What can hang from each mark:
gado: padalad
sugob: movoz
bosub: foro
padalad: gado movoz ruba
movoz: foro padalad ruba sugob
foro: sugob
ruba: movoz padalad

Each row was made from one small tree. The marks that hang from a mark follow it in brackets, in alphabetical order. Every link used is in the known rows. Write each row's tree.
Known rows:
gado{padalad{movoz ruba}}: [-2.00 -2.02 -3.32  0.82 -0.11  0.49  0.01 -2.07  0.04  0.17  0.67  2.25
  0.49  3.08  0.65  0.11  0.57  1.94  0.23 -0.89]
sugob{movoz}: [-0.31  0.32  1.22 -0.57  0.28 -0.65 -0.23  0.92  0.66 -0.46  0.53 -0.35
 -0.21 -0.25 -0.66 -1.52  1.87  0.11 -1.28 -1.20]
bosub{foro}: [-1.41 -0.35  0.60 -0.69  0.68 -0.33 -0.88 -0.19 -0.88  1.31 -0.35 -0.73
  1.49  1.05 -1.18 -0.79 -0.56  1.01  0.36 -2.35]
bosub{foro{sugob{movoz{padalad ruba}}}}: [ 0.40  0.87  1.56 -1.17  3.32 -3.66 -1.59 -0.28 -1.29  1.94 -1.29 -0.76
 -0.10  1.11 -0.35 -2.09  0.97  4.05  1.59 -3.35]
movoz{padalad ruba sugob}: [ 0.62 -0.96 -0.89 -0.64  0.34 -2.71  0.98 -0.64 -0.44  2.11 -1.33 -0.39
  0.35 -0.22  1.76 -1.63  0.43 -0.34  1.16 -1.62]
padalad{movoz{foro ruba sugob}}: [-1.11 -3.09 -2.37 -1.33 -1.05  0.20  2.97 -0.95  1.28  1.61 -0.57 -1.07
  2.06  0.12  2.21 -0.48 -0.08 -4.23  0.78 -0.81]
ruba{movoz{foro sugob} padalad{gado}}: [-1.27 -2.07 -1.04  0.03 -2.75 -0.97  2.08 -1.43  0.61  3.80  1.97  0.10
  2.98 -1.13 -0.63 -1.07 -0.14 -0.40 -0.89 -1.10]
bosub{foro{sugob{movoz{ruba}}}}: [-0.52  0.11  1.54 -1.30  2.37 -2.50 -1.22  0.18 -0.87  1.02 -1.19 -1.04
  0.42  0.79 -0.78 -1.70  0.87  2.69  0.65 -2.96]
padalad{gado movoz{foro{sugob}} ruba}: [-0.87 -1.87 -2.79 -0.16  1.47  0.67 -0.02 -2.24  0.85  0.30  0.84  2.02
  1.61  1.72 -2.30  1.76 -0.37  1.77  1.86 -1.07]
foro{sugob{movoz{ruba}}}: [ 0.22  0.23  1.00 -0.78  2.02 -2.33 -0.55  0.73  0.01 -0.27 -0.73 -0.40
 -0.78  0.26 -0.44 -1.27  1.95  1.63  0.60 -1.91]
padalad{gado ruba{movoz{foro sugob}}}: [-0.92 -3.52 -3.57 -1.07 -2.61  0.23  2.69 -2.26  1.27  1.20 -0.16  1.44
  1.99 -0.02 -0.49 -0.71  0.00 -0.89 -0.48 -0.60]
gado{padalad{movoz{sugob} ruba}}: [-2.47 -3.31 -3.45  0.46 -1.53  0.30  1.22 -2.70  0.35  1.05  0.82  1.60
  1.46  1.80  1.00  0.17  0.42  1.14 -0.51 -0.26]
padalad{movoz{foro ruba}}: [-0.61 -1.76 -2.18 -0.98  0.36  0.35  1.80 -0.28  0.98  0.78 -0.82 -0.46
  1.19  1.50  1.87 -0.48  0.05 -3.61  1.54 -1.58]
movoz{ruba}: [ 0.19 -0.43 -0.76 -0.29  0.83 -1.33  0.24  0.40 -0.36  0.40 -1.29 -0.09
 -0.15  0.82  0.89 -1.35  0.46 -0.95  0.98 -1.92]
bosub{foro{sugob{movoz{padalad}}}}: [-0.48  1.04  2.38 -1.11  2.73 -2.43 -2.13 -0.30 -1.01  1.71  0.10 -0.75
  0.44  0.73 -2.16 -1.21  1.07  5.05  0.96 -2.65]
ruba{padalad{gado movoz}}: [-0.56  0.49 -0.52  1.51  0.77 -1.07 -0.99 -1.10 -0.34  2.15  2.69  1.23
  2.03  1.36 -1.20  0.17 -0.42  1.98  0.14 -2.42]
ruba{padalad{gado movoz{sugob}}}: [-1.07 -0.80 -0.75  1.08 -0.63 -1.27  0.16 -1.67  0.00  2.95  2.88  0.66
  2.92  0.03 -0.80  0.27 -0.53  1.19 -0.59 -1.77]
ruba{movoz{sugob}}: [-1.67 -2.04 -1.21 -1.51 -2.58  0.01  2.10 -0.60  0.33  0.73 -0.59 -0.33
  1.49  0.25  0.15 -1.05  0.68 -0.70 -0.11 -1.22]
gado{padalad{movoz{foro ruba}}}: [-1.69 -2.44 -2.12  0.59 -0.20  0.09  1.16 -0.98  0.55  1.60  0.09  0.06
  1.26  2.03  2.29 -0.83  0.01 -1.42  0.93 -1.06]
movoz{foro ruba{padalad} sugob}: [-0.60 -2.05 -0.94 -0.26 -1.25 -1.93  2.33 -0.55  0.45  4.18  0.59 -1.15
  1.72 -1.82  1.70 -1.39  0.36 -3.25 -0.26 -0.55]

Write each row's tree:
[-1.13 -2.61 -3.64 -1.76 -1.67  1.08  2.57 -1.15  1.13  0.25 -1.08  1.21
  0.50  1.35  0.31 -0.82  1.03 -1.86  0.39 -0.76]	padalad{ruba{movoz{foro}}}
[ 1.76  1.27  1.32  0.35  3.31 -4.12 -2.05 -0.28 -0.61  0.93 -0.08  0.75
 -0.55  0.51 -1.24 -1.59  1.14  4.84  1.40 -2.71]	foro{sugob{movoz{padalad{gado} ruba}}}
[-0.09 -1.19 -1.84 -0.89  1.78 -0.77  0.13 -1.51  0.29  1.43 -0.49  1.25
 -0.13  0.66 -1.39  0.76  0.96  1.85  2.50 -0.48]	movoz{foro{sugob} padalad{ruba}}
[-1.93 -3.03 -1.54 -1.89 -3.23  0.90  3.22 -0.60  1.33  1.48 -0.29 -0.92
  2.07 -0.59  0.39 -0.96  0.56 -2.86 -0.16 -0.52]	ruba{movoz{foro sugob}}
[-1.76 -3.63 -3.73 -1.46 -1.54  1.48  2.96 -2.07  1.72  1.00  0.14  0.59
  1.89  0.41  0.87  0.64  0.30 -3.17  0.04  0.14]	padalad{movoz{foro sugob} ruba}
[ 0.63 -0.84 -1.66  0.17  2.26 -1.38 -0.94 -2.07  0.06  1.59  0.34  2.13
  0.47  0.53 -2.60  0.82  0.08  3.58  2.27 -0.96]	movoz{foro{sugob} padalad{gado ruba}}
[-2.64 -4.53 -3.80 -0.59 -3.64  0.60  3.06 -2.40  1.05  1.87 -0.01  1.18
  1.58  0.58  1.15 -1.08  0.82 -0.54 -0.83  0.36]	gado{padalad{ruba{movoz{foro sugob}}}}
[-0.16 -1.21 -3.10 -0.25 -0.58 -0.48  0.44 -1.51  0.01 -0.39 -0.55  2.68
  0.51  2.12 -1.12 -0.83  0.27  2.07  0.24 -2.14]	padalad{gado ruba{movoz}}
[-0.24 -0.57 -0.46 -0.48  0.71 -1.08 -0.15 -1.23 -0.01  1.74  0.25  0.90
  1.32  1.06 -2.29 -0.02  0.04  3.42  2.54 -1.93]	ruba{movoz{foro{sugob} padalad{gado}}}
[-0.82 -2.02 -2.05 -1.00 -0.46 -0.63  1.74 -0.85  0.31  0.76 -0.76 -0.51
  1.49  0.94  1.98 -0.54 -0.01 -2.06  0.79 -1.67]	padalad{movoz{ruba sugob}}
[ 0.59 -0.46 -0.58  1.28  0.54 -2.34  0.14 -0.47 -0.04  3.50  1.23  0.30
  1.36 -0.57  0.05 -1.34 -0.34 -0.68  0.17 -1.79]	movoz{foro ruba{padalad{gado}}}
[ 1.30  1.38  1.47  0.58  1.72 -2.52 -1.64 -0.12  0.07  0.67  1.25  0.93
 -0.11  0.11 -1.37 -1.75  1.08  3.37 -0.52 -2.06]	sugob{movoz{padalad{gado}}}
[-0.67 -2.49 -3.24 -0.70 -1.99 -0.61  1.55 -2.16  0.32  0.43 -0.33  2.12
  1.35  0.81 -0.69 -0.79  0.08  1.35 -0.47 -1.46]	padalad{gado ruba{movoz{sugob}}}
[ 0.19  1.44  2.65 -0.04  3.23 -3.07 -3.11 -0.90 -1.19  1.88  0.87  0.26
  0.98  0.68 -3.36 -1.04  0.19  6.81  0.83 -3.22]	bosub{foro{sugob{movoz{padalad{gado}}}}}
[-1.93 -1.44 -0.73 -0.97  0.88  1.29  0.57 -0.64  0.83  0.57  0.70 -0.30
  1.67  1.22 -1.52  1.55  0.19 -0.19  2.17 -0.84]	padalad{movoz{foro{sugob}}}
[-1.80 -0.95 -0.47 -0.72 -0.76 -0.53  1.08 -0.47  0.07  2.84  1.12 -0.16
  1.60  0.42 -1.37 -0.05  1.02  0.98  1.23 -1.32]	ruba{movoz{foro{sugob}} padalad}
[-0.32 -1.27 -1.30 -0.01  1.97 -0.59  0.00 -1.06  0.38  1.02  0.11  0.45
  1.70  1.47 -0.92  0.81 -0.74  0.67  2.62 -2.07]	padalad{gado movoz{foro{sugob} ruba}}
[-0.23 -0.95 -3.12  0.35  1.01  0.14 -0.30 -1.93  0.28 -0.45  0.58  2.64
  0.94  2.57 -1.01  0.54 -0.34  1.54  0.60 -1.93]	padalad{gado movoz ruba}
[ 1.90  0.14  0.33  0.08  1.66 -2.92 -0.11 -0.08  0.72  1.66  0.00  0.25
 -0.06 -0.42  0.59 -2.63  0.87  0.26  0.09 -1.79]	sugob{movoz{foro padalad{gado} ruba}}
[ 1.23  0.66 -0.18  0.19  2.89 -2.87 -1.97 -1.44 -0.14  0.28  0.67  2.34
 -0.67  0.76 -2.60 -0.46  1.53  5.98  0.71 -1.69]	foro{sugob{movoz{padalad{gado ruba}}}}
[-1.02 -3.33 -3.53 -0.44 -1.04  0.84  1.96 -2.57  1.51  1.17  0.99  1.40
  2.43  0.32 -0.41  0.71 -0.61 -1.30 -0.09 -0.50]	padalad{gado movoz{foro sugob} ruba}
[ 0.35 -0.37 -1.60  0.48  1.47 -1.15 -0.35 -0.69 -0.18  0.22 -0.17  1.01
  1.10  2.24  0.41 -0.56 -0.71  0.40  1.31 -2.91]	padalad{gado movoz{ruba}}
[-0.85 -1.23 -1.07  0.25  0.30  1.00  0.40 -0.90  1.09  0.77  1.41  0.48
  2.10  1.00 -1.14  0.50 -0.78 -0.95  0.72 -1.50]	padalad{gado movoz{foro}}
